What can hang from each mark
kize: reki
tive: pumag
lurak: malezi musivo tadak
suve: duda vugos
musivo: duda lurak pumag reki
tadak: zadi
zadi: volo
duda: kize suve
volo: lurak pumag reki
reki: kize malezi
pumag: musivo tive
bizi: zadi
vugos: kize tadak

Each row was made from one small tree. Brackets hold a mark, then the marks that hang from it, in alphabetical order. Every link used is in the known rows. Write each row's tree.
Known rows
[lurak malezi [musivo pumag reki] [tadak [zadi volo]]]: [ 16  -3   3  26  55 -44  21 -49  32 -36 -20   7 -25   5   6  17 -14 -30
 -30 -13 -50   3 -47 -12 -13 -29  -7  73 -11  40  -4  -8  -8  16  30  -6
  41]
[pumag [musivo [lurak malezi tadak] reki] tive]: [  7 -20   4  11  34 -16  27  29  14 -39  11  15 -30 -14  -5  10 -17 -20
 -18 -13 -28  -2 -39 -27  -2 -22 -29 100  -1  33  24   3 -25  -9  28 -15
  -1]
[tive [pumag [musivo [duda kize suve] reki]]]: [-29 -26  46  30   3 -13  20   4  -3 -37  30   1 -15  -7 -17  39   6 -18
 -29  20  36   6  -4  52  13  -1 -30  77  37  21  51 -31  -3 -27  14   9
  16]
[musivo [duda [suve [vugos tadak]]] [reki malezi]]: [-41 -45   5  27   1   7  -1  -4 -37 -23   3   9  -5 -22 -20  25  -8 -31
   1  -1 -17  16  22  24  -7  -5 -23  54  15  30   4 -62 -17  -2  24  31
  38]
[vugos [kize [reki malezi]] [tadak zadi]]: [ -1   8  11  10   7 -31 -17 -26  14 -21  12  12  12  22  -3  12 -21   2
 -47 -15 -21  15 -11 -17  24 -13 -16  30  -5  16  -1 -61 -18  16  33   5
  30]
[tive pumag]: [  8   5   8   8   6   8   5 -12   1  -1  -1 -16   0  -6 -10  -1  -1  -1
 -23  -1  28   0  -3  13   5  -4  -6  -6   2  13   7  -4   1 -12  -3   6
   7]
[pumag [musivo [duda suve] [reki malezi]] tive]: [-43 -29   6  12  -7  -3  10  26 -19 -18  27   2 -22 -11   2  10  -4 -21
 -19   7  12  -1  19  31 -15 -13 -35  68  10  -6  42 -52 -16 -15  16   1
   0]
[musivo lurak reki]: [-12 -15  -9   0  11  28  13  -5   8 -30  12  11 -10  -9   0  21   3 -15
  -5  -1  -1   6  17  -9  -9  -8 -21  41   7 -12  10  -2  -4 -14   9   0
  38]
[pumag musivo]: [  8  -5  -2   7  -5  -9   0  12  -1   2  15   6  -7  -1 -10   2  -2  -9
  -8   0   2  -9  -7   1  15   2 -15  30  -3  16   9  -9  -9  -7  -1  -6
 -15]
[musivo duda [lurak malezi tadak] [pumag tive] reki]: [-16 -15  10  18  51 -44  34  -4  11 -75  -3  17 -29 -27   6  10 -10 -39
 -24 -10 -57  12 -21   5 -18 -19 -24 107   4  25  26   7  -9   5  53  -1
  60]
[suve duda vugos]: [-20 -23  -1   3  -2   8   1   6 -16  -2  -8 -11   2 -22  -3  13  14 -33
   2  20  -8  15  17  25 -14  12  -7  14  20  32 -23 -18  -3  -5   0  27
  15]
[zadi [volo [pumag [musivo [lurak tadak]]] [reki malezi]]]: [  4 -29 -15  17   8 -46  -7  -9  22 -31  25  13 -33  27 -50 -12 -26 -18
  16 -20 -33   6  -9 -37 -17  -1 -39  77  14  51  -2 -39  -3   1  35  11
  20]
[pumag musivo tive]: [  4  -9   5   1  -6 -11   5  29   4  13  11   0 -13  -1   5   1  -2  -4
 -14   2  11 -11  -1  11   7   4 -14  29 -11   2  18   2  -6  -9  14  -9
 -31]
[volo [lurak malezi] [pumag musivo tive]]: [  4   7  18   6  16 -53  -9  20  -1 -28  21   9 -17   6 -21  -7 -19  -4
  -5   1 -17  -7 -23  -6   4  -7 -12  76 -22  28   3   4 -25   4  74  13
 -11]
[zadi [volo [pumag [musivo duda]]]]: [  2 -18   0  19   7 -48  -6  -7   7 -10   7   4 -21   4 -24   5  -9 -33
   6  10 -11   1   1  20  -3   5 -24  61  20  40   3 -15  17   0  60  19
  18]
[musivo duda reki]: [-17 -19  -8   1   4   1  11  -6   1 -24  -3  10  -9 -14   6  21   1 -21
  -8  10  -4  10  16  21 -17 -15 -20  31   7   4  12 -14   1 -10   9  10
  37]
[bizi [zadi volo]]: [  0  16 -18  -5  -2  -4 -15  -9   1  25  -8   4 -12  -5 -16   1  -6 -18
 -13 -20  -5  15 -14 -10  -2  -3   7   1  11   9  -9  20  -7 -10  13   6
   5]
[duda [kize reki] [suve [vugos [tadak zadi]]]]: [-25 -15  64  24  -4 -22   0 -11   4  -6   3   1  22  24 -11  42  -5 -17
  -3  -1  -3  13 -16  16  15  22   9  41  20   6  -2 -11 -16  11  36  20
  29]
[duda [suve [vugos [kize [reki malezi]] tadak]]]: [-27 -47  21  18  -8 -16 -21 -15 -22 -17  12  11  17  11 -27  27  -8   1
 -11 -13 -18   9   7   6  19  -2 -13  41  19  22  -7 -67 -12  12  31  23
   3]
[duda [kize reki] [suve vugos]]: [-36 -39  51  10  -7 -10   5  -1  -1  -9   7  -7  25  15 -17  46  21 -10
  23  12   0   8   5  17  -5  22   7  27  24  -6   2  -8  -1   8   9  17
   0]
[zadi [volo [pumag musivo] [reki kize malezi]]]: [-20 -28 -24  13   2 -34 -27  -7  18 -11  24  -8  -1   3 -39  -3  -5  -2
   2 -11 -18   9   4 -23   3   5 -17  19   0  26   2 -72   7  11  22  16
  -2]
[bizi zadi]: [ -7  29  -8 -12 -13   6  -1  -5  -2  12   5  12  -2 -18 -14  -2  -3  -9
  -6 -10  -1  14 -12  -8  -2  -2   6   2   7   7  -2  18 -29  -8  -2   5
   8]
[pumag tive]: [ -5   2   8  -5   0  -1   4  17   6  11  -1  -7  -7  -1  17  -1  -3   6
  -8  -1   7  -4   5  12  -7   4   0  -1  -6 -13   9  13   0   0  17  -1
 -15]
[suve [vugos kize tadak]]: [  1 -26   9  17   1 -21 -18  -6 -10 -15  -4  17  -1 -14 -18  25  -9   4
 -18  -7 -20   7 -11  16  27   9  -2  30  14  39 -14 -23  -8   4  35  24
   7]
[volo [pumag [musivo duda lurak]] [reki malezi]]: [-25 -18  -5  10   0 -37   7  -5  14 -52  43  17 -22   2 -43  -6 -13 -29
  20   5 -10   8  21  -6 -17   0 -43  87  27  31  11 -44 -18  -5  30  15
  51]
[bizi [zadi [volo lurak [pumag [musivo duda reki]]]]]: [-10   2 -14   5  -8 -39 -17 -15   0 -24  11  33 -32 -10 -42  25 -14 -45
 -18  -5 -21  18   6  15 -19  -9 -35  97   3  45   2  -5 -19 -24  70  42
  49]
[suve [duda [kize [reki malezi]]] [vugos [tadak zadi]]]: [-26 -16  37  21  15 -24  -8 -11  -6 -17   6 -12  19  10  -5  25   1 -33
 -27  12 -23  30   2   6   2  17 -13  38   8  57 -11 -64 -21  18  25  30
  44]
[zadi [volo [lurak tadak] [reki kize malezi]]]: [-16 -33 -18   4   6 -43 -35  -6   2 -23  -5  -6 -15   9 -23 -13 -18   4
  -8 -32 -48  11 -10 -35 -29  -1 -11  22  -6  34  -5 -65   2  -6   2  15
   7]
[vugos kize]: [ -3  -2   6  -2  -3 -19  -9  -5   5 -20   9  13 -10  -1  -3  11  -2  13
 -18   1  -1   3  -9   6  16  -4  -6  13  14  -1   4 -15   2  -2  15   3
  -1]
[bizi [zadi [volo [lurak malezi] pumag reki]]]: [-13  25 -17  -9   9 -57 -31 -18  19 -21   0  25 -17  21 -54   1 -26 -12
  11 -24 -35  19 -18 -24 -15 -19   7  42   0  27 -25  28 -29   1  57  33
  32]
[kize [reki malezi]]: [ -9 -13  -4  -3   7   0  -4 -10  -1  -3   8  -7  21  12  -5   1   2  -3
  -3  -1 -14   8  14 -26  -7  -9 -13   3 -14   3  -1 -41  -7  12  -5   1
   6]
[zadi [volo [lurak malezi tadak] reki]]: [  5 -16  -9   7  25 -67 -23  -2  15 -29 -19  14 -25  37 -29  -4 -32  -5
  10 -27 -55   0 -35 -26 -20 -22  -4  47  -1  41 -19   8  -5  -8  24  10
   9]
[suve [duda kize]]: [-24  -8  28   4   5 -20   0   6  -1 -16   9  -3  -6   1  10  14   9  -6
 -12  20   3  11   1  29   4  16  -7  19  27  31  11 -14   1   1   6  12
   5]

Write each row's tree
[-50 -41  46  19   2 -18  26  31   7 -43  40  11 -35  -6   2  38   2 -23
 -10  12  20   3  10  41  -1  10 -34 113  44 -10  59  -5  -7 -26  40  -2
  19]
[pumag [musivo [duda kize suve] lurak reki] tive]
[-20  -5  37  19  17 -56  10 -15   5 -46   8   2  -8  -4   6  16   8 -15
 -13  10 -22  11  -2  36   5  18  -4  46  14  15  22  -7  11  13  31  10
  40]
[musivo [duda kize] pumag]
[-27 -16  28  18  -5 -22 -21 -15  -6 -19  10   8  16  15 -19  23 -11 -12
 -27  -9 -15  15 -10   3  16   0  -6  44  19   7 -10 -68 -24  11  37  22
  32]
[duda [suve [vugos [kize [reki malezi]] [tadak zadi]]]]
[  8 -38  13  16  38 -70  -3 -21   4 -31 -22   6 -42   4 -11  -8 -26 -22
   8 -12 -51  -2 -32  -7 -31 -27 -19 102  16  75  -8  -5  -6 -11  36   3
  11]
[zadi [volo [lurak malezi [musivo duda] tadak]]]
[ 11  -8   6  13   9 -46 -22 -28  31  -2  -8  15   3  34  -3  23 -25  -8
 -47 -21 -19  10 -21   0  28 -12 -10  32   8  14  -9 -20   4   5  55  10
  31]
[vugos [kize reki] [tadak [zadi volo]]]
[ -4 -27  15  17  49 -47  42 -24  21 -50 -11  12 -28 -24  19  18  -9 -19
 -16   0 -43   0 -22  22 -25 -25 -24  96 -10  46  23   2 -14  15  32   0
  25]
[lurak malezi [musivo duda [pumag tive] reki] tadak]
[-12 -19 -15   0  -8 -34 -31  -3  13  -5 -11   8 -19  40 -20   9 -18  -2
   2 -18 -14   0  16   2 -20  -6  -8  19  -3   0 -14   8   7 -23  13  18
  17]
[zadi [volo lurak reki]]
[  6   6  18   8   2 -36 -10 -23  26 -12   3  24  13  23   0  22 -20   1
 -46 -10 -14   9 -21   3  28 -10 -11  33   2  11  -3 -23 -14   9  42   6
  32]
[vugos [kize reki] [tadak zadi]]
[-32 -23  50   6  -8 -17   5  -5   7  -8  17   0  18  31  -3  31   9   8
   8   8   8   3  -2  13   6   8   1  21  22 -15  19  -3   1   8  10   3
  -6]
[duda [kize reki] suve]
[-21 -16  38  16 -12 -21  -9 -17   8 -11   3  16  17  15 -16  39 -10 -14
 -23  -6 -10  11 -13  23  22   4  -1  46  27   2 -13 -29 -16   6  41  20
  32]
[duda [suve [vugos [kize reki] [tadak zadi]]]]
[-20 -15 -17   2  14  31   6  -3  -6 -35  23   1 -13 -11  -6   7   2 -15
  -9  -5  -8  11  24 -31 -15 -13 -24  36   0  -7  12 -42 -11 -10   4   0
  38]
[musivo lurak [reki malezi]]
[-13 -31   9  14  -2 -17 -17  -6 -12 -16  -4  13  -7 -19 -12  25  -5 -12
 -31   5 -20  13   2  36  22  10 -18  37  28  64 -19 -39  -7  -2  34  35
  17]
[suve duda [vugos kize tadak]]
[ 12   8  -6  14   8 -18  -5 -14  24  -9   7   6 -15  12 -15  24  -7 -32
 -24   7  -4   7 -10   1  -2  -3 -16  45  -8   7  -3 -21  -1   4  54  19
  33]
[tadak [zadi [volo [pumag [musivo reki]]]]]
[-21 -17  -1  -2 -15 -29   2  14  30  -6  26   2   3 -10 -16   6  -2   9
  -1   0   5  -3   2  11   3  14 -16  21  -4   3  18 -23  -6   8  25  14
 -12]
[volo [pumag musivo tive] [reki kize]]
[-27 -10  -6  10  26   7  12  -3  -1 -46  22   0 -16 -12  12   9   7 -19
 -35 -10 -15   8  33  -1 -14  -1 -25  50 -20 -20  23 -28  -4   2  31   3
  46]
[musivo lurak [pumag tive] [reki malezi]]
[ -3 -19  -9   8   4  16  17   9   7 -28  28  18 -18  -7 -12  24   2 -23
 -15  -1   5  -3  10  -7   4  -7 -34  72   3   8  21 -11 -11 -26   7  -4
  21]
[pumag [musivo lurak reki]]
[-55 -20  48  19   8 -36  21  -1   2 -44  14   7 -16  -5  21  38  11 -13
 -23  13   1   8  14  68  -7  14 -10  65  17 -25  47  -4   8   4  47  15
  32]
[musivo [duda kize suve] [pumag tive] reki]
[-34 -47  47  25   2 -14 -11  -7 -21  -8  16  -3  23  18 -22  30   3  -2
  10  -7 -16  12   5   1  13  17  -3  35   9  28   3 -51 -12  18  26  22
   2]
[duda [kize [reki malezi]] [suve [vugos tadak]]]
[ -5  10 -14   1  -1 -27 -11  -9  36   7 -11  -2 -10  35  -4   9 -14 -15
  -6 -11  -1   7  -3   1 -17  -6   6  -6  11 -16 -10   4   1  -7   6   4
  33]
[tadak [zadi [volo reki]]]
[-33 -17  58  25   3 -20  -8  -9  -7 -12  15  -9  22  23 -17  28  -4 -16
  -5  -5 -11  20 -10  -5   8  17   5  39  12  13   1 -54 -23  20  26  18
  28]
[duda [kize [reki malezi]] [suve [vugos [tadak zadi]]]]
[ -7 -16 -15   4   0   9   2  24  -8  -5  24  -3 -13  -6   5  10   1  -6
 -31   0   6  -4  12  -6  -5  -9 -29  32 -26   3  28 -44 -15  -8   4  -2
 -17]
[pumag [musivo [reki malezi]] tive]
[-30  -1 -33 -12 -12  -9 -20 -10  24  13  -3   3   1 -13 -22   5  -3  -8
  -8 -26 -11  21  -8 -12  -6   1  10 -16  17   1  -2  -2  -8 -11  -8  11
  12]
[bizi [zadi [volo [reki kize]]]]
[  7  -8  16  13   3 -58 -39 -25  21 -14  -9  22  -8  42  -9  20 -32  -7
 -55 -26 -30   7 -13   2  18  -9 -16  58  -1  18 -16 -23  -1 -12  70  19
  41]
[vugos [kize reki] [tadak [zadi [volo lurak]]]]
[  2  -9  19   1  -1 -23   0 -34   9 -16  11   7 -18   7 -13   2  -7  12
  16  10  -2  -7  14   3 -20   4 -17  55  -7  30  -9  -4 -11   0  41  23
  10]
[volo [lurak musivo] pumag]
[-33 -18  28   6  -3 -71   2  15  20 -35  42   3 -21  11 -18  11  -8  -2
  10  15   1   8   9  20 -12  17 -30  61  15  27  34 -38 -14  12  42  18
   5]
[volo [pumag [musivo [duda kize]] tive] [reki malezi]]
[ 18  26  18  13  41 -61  -3  -3  30 -11 -18 -12 -22  11  -2 -14 -27 -19
  -7 -13 -36  10 -58 -22 -20  -7  11  40  -2  22 -12  10  -6  32  79   6
  12]
[lurak malezi [tadak [zadi [volo [pumag tive]]]]]
[ 16   2  12   5  26 -47 -11   4 -10 -38 -11  13 -14   4 -17 -13 -22  -2
   1 -15 -49  -1 -44 -28 -10 -19  -4  57 -13  46 -10   2 -22   1  23   2
   3]
[volo [lurak malezi tadak]]
[ -7 -33  -7  19  18 -12  18   7  -6 -52  25  20 -31 -21 -17   3 -13 -39
 -10  -2 -31  10  -7 -19 -23 -14 -53 111  13  51  27 -58 -17 -19   7  -4
  40]
[pumag [musivo duda [lurak tadak] [reki malezi]]]
[ -2  24 -13  -6  -2 -17 -16 -22   7  14  -3   8 -10  -2 -30   3  -8 -13
   2 -12  -8  19  -8  -6  -7   5   6   8  11  17 -15  18  -6   6  49  26
  18]
[bizi [zadi [volo pumag]]]
[ 14  23  18   3   3 -36  -9  -3   4 -24 -10   7 -18  12   0 -11 -23 -12
 -18 -10 -28   5 -32 -14 -25   1  -5  47  -8  20 -12  -7 -22  -7  18   5
  30]
[volo [lurak [tadak zadi]]]
[-10 -25 -15   7  -1  15   3   8   2 -16  15   4   7 -35  -4  21  10  -5
 -27   5  -6   2  -3  -5  15  -4 -18  28 -11  12  24 -45  -3 -10  -7  -2
  -5]
[pumag [musivo [reki kize]]]
[ 12  17  13  15   0 -51 -27  -7  11 -11   7   4 -24  28 -27   1 -19 -28
 -19  -3 -12  -1 -15  -1  -6   8 -13  66  -8  19 -13 -15  -6  -7  72  21
  32]
[tadak [zadi [volo lurak [pumag musivo]]]]
[-13 -28   2  10  28 -68  -4 -21  29 -26  -9   1 -28  32  -4   5 -15  -2
 -10 -21 -29 -13   3  13 -16 -17  -4  67 -18  14  -2  20  -3  -5  41   8
  10]
[zadi [volo [lurak malezi [musivo [pumag tive]]] reki]]
[-30 -26  25   7 -17  -6 -11   1 -13 -18   8   2  -3 -10 -19  27   8  -2
   1   7   1   3  -2  28   7   8   4  26  43  -5  -5 -21  -6  -4  15  16
  -1]
[duda [suve [vugos kize]]]
[  5 -23  10   7   0 -29 -10 -22  13 -13   5  29  12  20  -6  27 -15  18
 -30 -15 -18   3  -5   7  35  -9 -20  29   1  25   3 -20  -2   9  35  12
   5]
[vugos [kize reki] tadak]
[  8  -4  21  23   4 -62 -46 -26   5 -27 -10  14 -20  12 -33  23 -23 -16
 -28 -10 -35  15 -16  12   7  14  -3  64   7  40 -37 -27  -4   5 105  52
  56]
[suve [vugos kize [tadak [zadi [volo lurak pumag]]]]]
[-23 -18   5  -6  -2 -43 -16   0  12 -36  13  -2  -9  -4 -16 -18 -19  21
   1 -12 -33   8  -2 -23 -37  10 -15  31 -19  25   2 -57 -14  16  37  30
   8]
[volo [lurak tadak] [pumag tive] [reki kize malezi]]
[-24 -15  11  12   7 -23 -18 -18  -3 -22   5   5  15   2  -7  20  -8 -28
 -46   6 -30  28   4  11   7   1 -24  44  16  51 -21 -80 -25  11  33  31
  50]
[suve duda [vugos [kize [reki malezi]] [tadak zadi]]]
[ 15 -13  19  29  42 -39  28   6   5 -55  12   3 -29 -26 -32 -16 -18 -40
 -16  -6 -17   2 -49 -13   2 -23 -35 114  34  76  21 -12 -19 -24  22  -8
  29]
[tive [pumag [musivo duda [lurak malezi tadak]]]]
[  2   6  27  -6  -8 -58  13 -25  48 -20   2  13 -33  26  -1   2 -33   9
   5   0  -6  -3 -11   9 -50   3 -20  69  -7  23  -7  11 -29   3  41  20
  23]
[volo [lurak musivo [tadak zadi]] [pumag tive] reki]
[-40 -19  37  15  27 -31  28  -2  16 -67  19   7 -25 -15  20  36  10 -27
 -29   9 -14  13  22  38 -10  15 -23  88  15 -11  43   2   5  -2  53  10
  63]
[musivo [duda kize] lurak [pumag tive] reki]
[-19 -21  20  12  16 -34  29 -23  14 -14   0   0 -23 -14  26   6   3 -12
 -14  10  -3  -8  19  47 -16   4 -19  59   4   9  22   5   2   1  25   1
  19]
[lurak [musivo duda [pumag tive]]]
